Each row was made from one walk, in order. Every step used is in the known rows, and no mark comes twice. Write each row's walk.
Known rows:
mogi-pizi-kobip-pasas-fiki-lemam: -3.7  -7.3  17.0  -63.4  -19.9  -13.4  25.0  -8.5  -0.3  -22.4  11.5  26.1  10.3  -4.3  -59.3  -49.0  -28.6  -3.8  41.5  -2.5  -25.6
fiki-pasas-vuzozod-pizi-kobip-lemam: 6.4  18.1  33.5  -41.9  15.7  7.8  4.2  27.4  19.1  -2.4  -5.2  34.8  -7.5  6.6  -18.3  -9.9  -8.6  18.2  29.2  24.9  -20.3
fiki-lemam-vuzozod-pizi-mogi: 4.4  -9.2  -5.3  -38.3  -7.1  -1.1  -14.5  -5.8  3.0  -29.8  22.2  -4.7  16.5  -12.4  -5.0  13.4  -12.7  -2.6  46.1  5.4  -20.6
kobip-pasas-fiki-lemam: -5.3  -5.3  16.2  -50.6  -7.0  6.0  17.2  -9.5  -3.7  -29.6  43.1  36.4  10.9  -8.2  -66.9  -31.0  -28.2  -10.1  36.3  7.2  -44.9
pizi-kobip-pasas-vuzozod: 11.9  31.8  -6.8  -33.8  -2.9  -1.2  -1.8  31.1  -0.2  21.6  25.3  55.1  -4.1  8.0  -58.3  -37.3  -10.6  8.9  52.4  16.4  -26.8
kobip-lemam-vuzozod: 16.3  4.1  10.2  -6.1  14.9  4.9  7.2  -13.0  8.0  7.4  47.3  22.1  5.9  15.4  -34.0  10.8  0.4  -5.8  31.1  15.7  -9.8
vuzozod-pizi-kobip-lemam: 7.4  11.7  29.1  -24.0  16.0  -2.2  3.2  21.2  11.9  3.2  5.6  12.2  3.3  18.1  -11.3  11.5  -12.2  14.0  11.6  20.4  -9.5
kobip-pasas-fiki-lemam-vuzozod-pizi: 2.1  0.4  7.7  -59.1  -10.6  -2.9  10.7  -10.6  -3.3  -33.2  28.4  33.8  32.7  -2.9  -32.5  -13.0  -14.1  0.4  59.5  15.0  -17.0
lemam-fiki-pasas-kobip: 3.1  27.6  -9.1  -43.3  0.3  17.3  -42.7  2.2  21.9  -28.2  13.8  26.2  9.9  -9.5  -56.9  -13.8  -17.9  -11.4  -3.8  23.5  -45.8
lemam-vuzozod-pizi: 10.0  17.3  -12.1  -39.0  4.1  8.1  -10.4  0.0  7.2  -13.9  24.9  8.3  22.6  5.0  -15.2  15.5  -7.6  0.3  44.3  16.5  -7.6
vuzozod-pizi-kobip-pasas-fiki-lemam: -7.6  -4.3  18.5  -66.4  -13.6  -9.6  8.8  6.5  0.8  -29.8  16.3  32.9  19.8  -3.2  -43.7  -25.0  -26.3  6.0  43.7  11.9  -28.0
vuzozod-pizi-kobip-pasas: 7.8  27.8  1.3  -38.7  -7.9  -11.2  -19.8  22.5  -1.6  12.8  4.4  31.3  14.5  15.0  -31.0  -20.0  -15.2  17.8  32.3  14.8  -9.9
fiki-lemam-vuzozod-pizi: 6.9  -5.0  2.8  -45.8  -0.9  8.3  5.0  -9.8  0.6  -24.2  20.5  1.0  24.2  -5.2  -23.8  4.8  -16.0  -8.1  52.2  14.3  -12.7
fiki-lemam-vuzozod: 7.6  -15.7  -7.3  -29.5  -3.3  8.3  7.8  -23.8  2.0  -9.3  43.4  8.8  13.1  -4.9  -53.1  -5.4  -15.1  -20.3  53.1  8.3  -18.0
kobip-lemam: 9.7  10.4  28.8  -6.5  22.7  14.6  15.6  3.2  7.9  0.8  37.4  20.7  -6.0  13.0  -37.2  6.5  -14.3  -5.1  3.4  13.6  -30.8
pizi-kobip-pasas-fiki-lemam: -6.9  -9.8  9.5  -53.0  -15.2  -8.0  8.9  -1.8  0.7  -15.8  31.4  35.3  11.0  -3.1  -63.4  -31.9  -25.6  -2.7  44.2  9.0  -30.9
vuzozod-pizi-kobip: 2.4  15.7  -8.1  -43.4  1.8  -2.4  -18.7  22.9  13.1  -0.7  3.6  2.5  9.4  8.5  -20.8  7.6  -18.4  10.5  30.3  15.9  -7.4
fiki-pasas: 0.2  14.5  -2.5  -41.7  5.4  23.7  -21.9  -5.7  19.3  -10.6  25.2  19.0  -7.0  -6.6  -56.3  -16.7  -20.5  -10.0  19.5  9.6  -39.9
pizi-kobip-pasas-fiki-lemam-vuzozod: 1.4  -15.1  -10.4  -48.2  -18.9  -17.9  1.8  -15.4  2.0  -10.1  42.0  40.4  19.6  1.6  -57.7  -24.3  -10.9  -3.6  69.2  11.4  -9.6
pasas-vuzozod-pizi-kobip-lemam: 11.1  18.9  29.3  -29.3  18.7  2.7  15.8  34.7  12.2  3.7  6.2  29.5  -2.9  13.4  -13.4  1.7  -7.2  16.8  28.5  24.1  -16.3
lemam-fiki-pasas-vuzozod: 7.0  23.5  -17.3  -41.2  8.7  20.1  -12.3  7.4  19.1  -0.7  20.9  31.7  4.3  -14.7  -46.7  -38.5  -14.7  -0.2  30.5  19.3  -43.1
pizi-kobip: 3.7  10.2  -16.1  -28.7  0.4  -2.7  -17.6  13.5  14.7  10.8  25.4  7.0  -2.2  10.1  -45.8  -0.7  -17.5  0.6  28.3  11.8  -13.8
mogi-pizi-kobip-lemam-fiki-pasas: 9.4  4.7  9.2  -32.8  3.0  -7.5  -10.7  -10.4  22.1  9.6  -15.1  5.0  7.9  2.4  -28.8  -45.6  -12.2  9.6  -2.6  8.2  -15.2

Write each row's walk:
1.1  18.1  -13.8  -57.9  -13.8  -19.0  -14.4  8.7  7.3  -10.2  28.0  48.9  24.7  11.0  -31.9  -13.0  -4.0  16.8  55.6  18.1  -5.2
lemam-vuzozod-pizi-kobip-pasas-fiki
18.4  1.4  10.1  -20.6  1.2  -14.3  13.0  -8.4  11.8  15.8  14.4  12.9  3.4  20.0  -24.6  -9.6  1.9  1.5  36.9  7.4  8.7
mogi-pizi-kobip-lemam-vuzozod
13.0  22.3  -13.2  -35.6  -12.2  -18.9  -21.2  11.8  -2.2  16.2  10.7  34.3  23.3  17.0  -28.2  -18.4  -4.3  16.2  51.1  16.5  5.1
lemam-vuzozod-pizi-kobip-pasas
6.8  8.1  9.9  -20.0  16.5  11.1  -17.4  -13.2  19.9  1.9  15.5  14.7  10.3  -2.1  -35.2  -28.4  -12.9  2.1  -6.4  16.1  -33.7
kobip-lemam-fiki-pasas
5.3  30.1  -6.1  -55.9  9.8  20.3  -14.5  16.1  16.4  -17.9  -0.4  23.9  17.2  -13.6  -19.8  -26.0  -16.5  10.2  30.8  23.0  -36.5
lemam-fiki-pasas-vuzozod-pizi
3.5  25.6  -2.8  -62.3  1.6  8.0  -17.3  31.1  20.0  -5.6  -7.1  27.9  -3.0  -3.4  -26.8  -15.5  -14.0  14.8  47.7  21.4  -19.6
fiki-pasas-vuzozod-pizi-kobip
5.1  -8.7  -7.1  -49.8  -9.2  -9.4  -7.3  2.8  7.4  -7.0  8.2  2.1  19.1  2.9  -24.0  2.5  -14.1  3.4  56.4  16.0  3.8
fiki-lemam-vuzozod-pizi-kobip
10.0  16.7  15.6  -25.8  5.1  0.5  -23.9  13.5  9.5  -36.9  21.4  19.3  8.2  3.5  4.5  32.3  0.7  2.1  19.8  18.1  -25.8
pasas-kobip-lemam-vuzozod-pizi-mogi
6.6  4.2  3.4  -24.5  9.2  -3.5  -24.2  -3.0  24.7  13.0  4.6  13.5  8.1  2.7  -33.1  -31.4  -12.1  10.6  -0.7  17.7  -20.4
pizi-kobip-lemam-fiki-pasas
-2.1  -7.5  1.6  -60.4  -4.0  4.7  11.4  -11.8  6.6  -44.1  28.7  12.5  27.0  -7.4  -24.7  8.0  -16.3  -6.2  57.0  14.9  -17.3
pasas-fiki-lemam-vuzozod-pizi
14.1  15.5  6.2  -21.9  17.4  -5.7  3.0  26.1  13.2  10.0  1.9  18.3  20.8  7.9  -8.3  -14.2  -7.9  21.9  17.1  27.8  -13.8
pasas-vuzozod-pizi-kobip-lemam-fiki
13.3  12.5  18.5  -25.5  15.7  7.2  8.9  -1.1  6.9  -11.3  22.9  15.5  19.0  13.4  -6.7  18.4  -2.6  3.5  31.9  20.1  -6.7
kobip-lemam-vuzozod-pizi
10.6  7.4  4.6  -17.4  13.9  -12.6  -10.1  13.7  13.0  11.9  -0.1  0.3  27.2  13.6  -4.5  -5.6  -11.1  19.1  -0.7  23.1  -6.9
vuzozod-pizi-kobip-lemam-fiki
7.7  31.4  2.2  -38.2  0.0  5.3  -14.9  29.4  -1.6  -15.1  16.5  32.9  3.3  -6.0  -10.5  -13.2  -10.8  14.3  37.9  9.2  -40.1
kobip-pasas-vuzozod-pizi-mogi
11.4  40.6  9.0  -44.2  6.4  15.1  6.7  28.2  -6.1  -5.8  14.7  47.3  10.9  1.5  -30.3  -23.4  -13.9  9.8  43.3  18.9  -35.3
kobip-pasas-vuzozod-pizi
5.2  22.4  41.9  -29.4  18.1  24.9  -11.5  8.9  18.6  -27.7  21.4  40.4  -12.9  4.1  -52.3  4.3  -12.9  -11.9  -5.6  23.8  -48.1
fiki-pasas-kobip-lemam
15.8  16.3  16.1  -13.3  12.2  8.8  -0.9  -0.2  9.8  -14.6  42.7  36.5  4.4  14.7  -42.7  21.2  3.0  -13.0  22.1  25.2  -20.8
pasas-kobip-lemam-vuzozod
3.1  12.2  -19.9  -35.6  4.2  12.1  -32.3  -13.1  20.1  -1.3  17.8  9.0  14.2  -9.1  -44.6  -31.8  -19.4  -3.2  6.2  13.2  -33.2
lemam-fiki-pasas
8.6  5.2  19.7  -10.6  15.4  -2.1  4.7  13.8  13.4  14.7  24.4  16.3  -7.0  18.4  -36.0  3.1  -11.4  5.0  10.9  16.0  -13.1
pizi-kobip-lemam
9.1  11.5  -22.6  -42.4  -4.6  -8.9  -20.6  11.1  12.6  1.9  11.7  7.2  16.8  11.8  -16.6  12.2  -5.6  10.2  51.1  17.6  7.5
lemam-vuzozod-pizi-kobip
6.6  32.2  3.8  -47.4  14.3  23.6  9.6  28.1  6.2  -16.4  16.8  24.7  5.3  -4.2  -23.5  2.7  -17.1  2.3  42.0  19.6  -34.3
pasas-vuzozod-pizi
0.5  15.7  -4.4  -33.6  2.8  6.3  -25.0  15.3  8.3  -27.0  18.4  -4.9  4.3  -6.4  -2.2  18.0  -16.9  4.1  15.6  5.0  -32.5
vuzozod-pizi-mogi
-2.7  -10.6  -9.5  -63.6  -11.6  -12.8  -3.4  2.2  13.9  -24.7  17.2  12.8  22.1  -1.2  -24.7  4.2  -13.6  6.5  63.3  16.2  -0.6
pasas-fiki-lemam-vuzozod-pizi-kobip
7.1  10.1  -17.0  -33.4  -3.5  -0.9  -30.4  2.7  8.5  -23.6  26.3  1.1  13.1  -3.3  1.5  20.4  -3.6  3.2  38.6  8.4  -16.9
lemam-vuzozod-pizi-mogi
10.7  15.2  2.1  -31.3  12.7  3.7  -10.8  17.2  22.7  13.3  8.6  37.2  -1.5  -3.2  -39.5  -39.1  -6.6  12.6  24.9  23.4  -29.0
pizi-kobip-lemam-fiki-pasas-vuzozod
4.6  24.4  -17.2  -56.9  1.3  -0.4  -24.9  27.0  21.4  1.6  -11.8  20.3  14.3  -6.5  -17.8  -28.4  -13.3  20.3  37.5  23.7  -16.3
lemam-fiki-pasas-vuzozod-pizi-kobip
5.4  8.7  10.8  -35.6  10.0  -3.2  -23.6  3.1  23.0  2.6  -11.6  10.0  17.6  2.6  -15.1  -23.6  -11.5  18.8  1.8  22.0  -17.5
vuzozod-pizi-kobip-lemam-fiki-pasas
